Each row comes from the steps of one path. Every step used is in the known rows, and no mark comes twice. Write the path behind each row, first mark first.
Known rows
kele-senip-noru: .19,-.25,.19,.10,.22,-.11,-.02,.20,-.04,.24,-.01,-.08,.31,.06,.05,-.15,-.08,.18,.18
kibi-noru: .17,-.58,.24,.07,.11,-.15,-.15,.04,-.22,.16,-.01,-.11,.00,.20,.14,-.28,.15,.03,.13
noru-galof-kele: .29,-.63,.08,.11,-.10,-.13,-.10,.21,-.15,.23,-.08,.03,.32,.18,-.37,-.24,.06,-.03,.02
senip-noru: .07,-.32,.18,.13,.22,-.18,-.11,.15,-.01,.34,.02,-.21,.23,.15,.12,-.05,.01,.06,.23
galof-tifip-kibi-noru-senip: .17,-.35,.10,.12,.02,-.35,-.25,.12,-.06,.16,-.06,.10,.01,.43,.20,-.30,.19,-.24,.46
galof-tifip-kibi-kele-senip: .26,-.13,.10,.12,-.06,-.14,-.17,.28,.22,.20,.27,.09,.17,.25,-.19,-.16,.00,.08,.09
senip-noru-kibi-kele: -.01,-.21,.16,.23,.28,-.13,-.26,-.19,.03,.35,.19,-.17,.08,.15,-.09,-.17,.00,.15,-.05
kele-senip-noru-galof: .29,-.35,.08,.12,.09,-.12,-.04,.35,-.13,.27,.05,-.08,.44,-.01,-.05,-.08,-.08,.29,.14
galof-tifip-senip-noru: -.03,-.16,.24,.05,.08,-.17,-.02,.25,.01,.50,-.22,-.06,.05,.18,.09,-.03,-.18,.08,.31
galof-tifip-senip-noru-kibi: -.11,-.06,.22,.10,.14,-.18,-.04,-.04,-.04,.53,-.22,.02,.02,.22,.12,-.15,-.02,.16,.14
noru-galof-tifip: .21,-.39,.11,.04,-.14,-.21,-.18,.32,-.04,.25,.08,.01,.12,.12,-.10,-.04,.09,.12,.18
noru-kibi-kele-senip: .22,-.23,.25,.14,.15,-.07,-.19,-.05,-.04,.10,.26,-.02,.07,.18,-.27,-.37,.11,.18,-.22
tifip-kibi: .26,-.34,.11,.14,.02,-.22,-.14,.29,.00,.34,.18,-.07,.28,.36,.06,-.17,.35,-.16,.09
kibi-noru-galof-kele: .27,-.75,.07,.11,-.07,-.11,-.12,.05,-.30,.16,-.18,.07,.21,.15,-.21,-.32,.03,.04,.04
galof-kele: .21,-.53,.21,.10,.02,-.11,-.09,.07,-.05,.20,-.14,.03,.20,.27,-.26,-.29,.06,-.13,.07
galof-tifip-senip: .08,-.27,.32,-.01,-.05,-.16,-.04,.30,-.05,.35,-.14,-.03,-.04,.26,-.03,-.15,.03,-.01,.18
tifip-galof-kele-senip: .43,-.54,.33,.02,.10,.00,-.05,-.09,-.05,-.07,-.05,-.01,.24,.13,-.29,-.26,-.06,.05,.08
kibi-kele-senip: .30,-.33,.26,.07,.10,-.06,-.17,.25,.02,.07,.24,-.12,.11,.16,-.29,-.22,-.02,.11,-.01
tifip-senip-noru-galof: .16,-.36,.13,.10,.07,-.14,-.02,.43,-.23,.50,-.10,-.19,.29,.13,-.02,-.04,-.06,.12,.14
galof-tifip: .11,-.31,.25,.03,-.01,-.21,-.16,.16,.07,.24,.03,-.03,.02,.18,-.01,-.10,.08,.04,.22

Write each row's path
.18,-.20,.05,.11,-.01,-.11,-.17,.31,.09,.24,.17,-.01,.24,-.06,-.25,.04,-.34,.38,.18  kibi-kele-senip-noru-galof-tifip
.13,-.21,-.09,.19,-.09,-.27,-.15,.34,.11,.53,.08,.05,.40,.16,.11,.09,.03,.11,.30  senip-noru-galof-tifip-kibi
.19,-.35,.21,.00,-.16,-.16,-.06,.45,-.14,.39,-.08,-.03,.04,.17,-.13,-.09,.02,.09,.15  noru-galof-tifip-senip
.28,-.66,.11,.08,-.02,-.16,-.17,.19,-.34,.18,.06,-.12,.13,.12,.05,-.20,.18,.12,.09  kibi-noru-galof
.28,-.32,.06,.14,.10,-.07,-.15,.35,-.04,.23,.22,-.14,.34,-.03,-.25,-.04,-.23,.31,.06  kibi-kele-senip-noru-galof
.18,-.23,.19,.14,.24,-.06,-.13,.19,.06,.21,.17,-.17,.23,.06,-.14,-.11,-.22,.21,.07  kibi-kele-senip-noru
.40,-.68,.07,.10,-.08,-.06,.01,.13,-.31,.05,-.20,.15,.29,.08,-.29,-.40,-.06,.18,-.01  kibi-noru-galof-kele-senip
.12,-.20,-.12,.20,-.09,-.21,-.26,.32,.20,.50,.26,-.04,.33,.15,-.08,.13,-.12,.16,.22  senip-noru-galof-tifip-kibi-kele
.15,-.50,.18,-.01,-.14,-.16,-.06,.30,-.30,.34,-.18,.02,-.05,.16,.03,-.18,-.02,.15,.16  kibi-noru-galof-tifip-senip
.31,-.46,.22,.07,.02,-.07,.02,.12,-.07,.07,-.15,.14,.28,.20,-.30,-.40,-.03,.00,.01  galof-kele-senip
.22,-.55,.25,.09,.18,-.25,-.23,.11,-.27,.00,-.09,-.11,-.03,.32,.11,-.40,.15,-.20,.33  kibi-noru-senip
.19,-.23,.05,.08,-.01,-.16,-.05,.34,.01,.28,.00,.05,.33,-.05,-.03,.01,-.19,.36,.26  kele-senip-noru-galof-tifip
.31,-.44,.24,.08,.23,-.01,-.03,-.15,.00,.06,-.13,-.03,.35,.05,-.16,-.15,-.25,.15,.19  tifip-galof-kele-senip-noru
.13,-.30,.23,.15,.16,-.12,-.27,-.12,-.02,.22,.27,-.11,.00,.26,-.18,-.29,.20,.06,-.17  noru-kibi-kele
.24,-.14,-.09,.15,-.08,-.21,-.06,.40,.07,.42,.09,.14,.47,.10,.05,.02,-.04,.23,.25  kele-senip-noru-galof-tifip-kibi
-.12,-.05,.21,.15,.15,-.13,-.17,-.09,.05,.48,-.04,-.04,-.08,.21,-.09,-.13,-.18,.19,.05  galof-tifip-senip-noru-kibi-kele
.12,-.15,.18,.16,.28,-.13,-.05,-.06,-.10,.27,.03,.01,.27,.12,.08,-.28,.06,.25,-.01  kele-senip-noru-kibi
.18,-.51,.02,.17,.02,-.14,-.07,.16,-.09,.35,-.16,.01,.42,.10,-.24,-.10,-.13,.07,.15  senip-noru-galof-kele
.20,-.35,.15,.14,.16,-.08,.04,.08,-.01,.21,-.23,.09,.39,.11,-.20,-.26,-.23,.11,.14  galof-kele-senip-noru
.11,-.24,.13,.19,.21,-.08,.01,-.20,-.06,.24,-.20,.20,.35,.16,-.16,-.40,-.05,.18,-.04  galof-kele-senip-noru-kibi
.33,-.22,-.10,.22,.03,-.12,-.14,.42,.03,.37,.29,-.08,.51,.12,-.19,-.03,-.08,.20,.03  tifip-kibi-kele-senip-noru-galof
